(in the rows, 128 means zero)
Known rows, with every way that one mark hangs from another:
{H {M {J {K L} X}}}: [115 131 116 129 127 133 152 173 103 131  86 114  88  92 114  93 105]
{H {M {C X} {J K}}}: [105 118 128 111 150 146 134 175 102 126  86 123  85  77 118  90  97]
{J X}: [106 118  98 127 133 140 190 187 108 119 126 131  91  75 143  95 107]
{J {K L}}: [119 157  84 149  97  94 151 158  96 148  96 108  77  91 135 132 107]
{M {C X} {J {K {L V}}}}: [ 79 137 115 118 152 115 114 172 116 196 125 137 101  85 131 124  87]
{J {K L} {M C} X}: [117 159  77 127  88 119 171 165  58 190 133 119  63 156 123 108  95]
{C {M {J K}} X}: [153 122  89 124 167 102 109 158  96 142 144 151 102  61 144 115 106]
{H {M J}}: [106 116 125 123 153 134 152 171 131  88  78 107  93  59 120  90 113]
{K {J M}}: [136 131  69 142 130 121 154 148 108 118 105  82  76 114 126 104 117]
{L {M J}}: [ 95 119  89 116 160 107 170 176 143 101 124 109 123  56 124 126 120]
{M {C X} {J {K L}}}: [ 86 132 115 117 147 119 118 173  89 187 119 140  84  76 136 115  93]
{H M}: [121 119 110 130 127 137 159 170 130  70  67  99  91  61 122  96 112]
{C M X}: [161 112  79 128 150 111 113 163 112 107 133 142 111  41 150 117 109]
{L {M C {J K X}} V}: [ 67 134  99 106 168 118 186 186 162 168 152 119 137 113 110 134  95]
{J K X}: [118 138  92 132 117 129 197 178  80 147 128 132  75 110 137 101 103]

Rows:
[120 137  74 139 108 132 143 162  89 176 109  92  79 131 124 109 106]
{K {J {M C} X} L}
[ 97 105 132 107 160 153 129 181 120 110  86 124  95  55 122  87 100]
{H {M {C X} J}}
[107 131  64 136 129 113 113 165 168 158 101  82 144  91 111 153 102]
{K J {L {M {C X}} V}}
[ 96 131 111 125 154 124 181 179  91 158 136 138  80  97 136  96 105]
{M {J K X}}
[106 124 124 117 136 137 117 172 101 140  80 120  88  76 117  99  97]
{H {M {C X} {J {K L}}}}
[119 123  82 128 136 148 174 168  90 149 123 100  72 132 126  91 107]
{K {J {M C} X}}
[ 62 142 125 119 154 125 164 182 110 210 134 136  89 112 129 114  90]
{M C {J {K {L V}} X}}
[109 153  71 131 106  96 135 166 132 161 115 108 123  98 118 152  96]
{J {K {L {M {C X}} V}}}
[ 98 151  78 129 107 113 177 180 121 180 131 116 117 123 117 138  95]
{J {K {L {M C} V}} X}
[154 129  85 130 153  94  93 155  96 156 138 146 106  61 143 125 105]
{C {M {J {K L}}} X}
[103 128  85 115 149 114 188 181 114 131 139 120 114  90 120 120 113]
{L {M {J K X}}}
[ 73 117  96 101 177 118 143 183 185 140 143 120 157  70 115 139  95]
{L {M {C X} J} V}
[ 80 133  87 119 141 102 117 176 171 157 121 110 150  66 117 151  98]
{K {L {M {C X} J} V}}
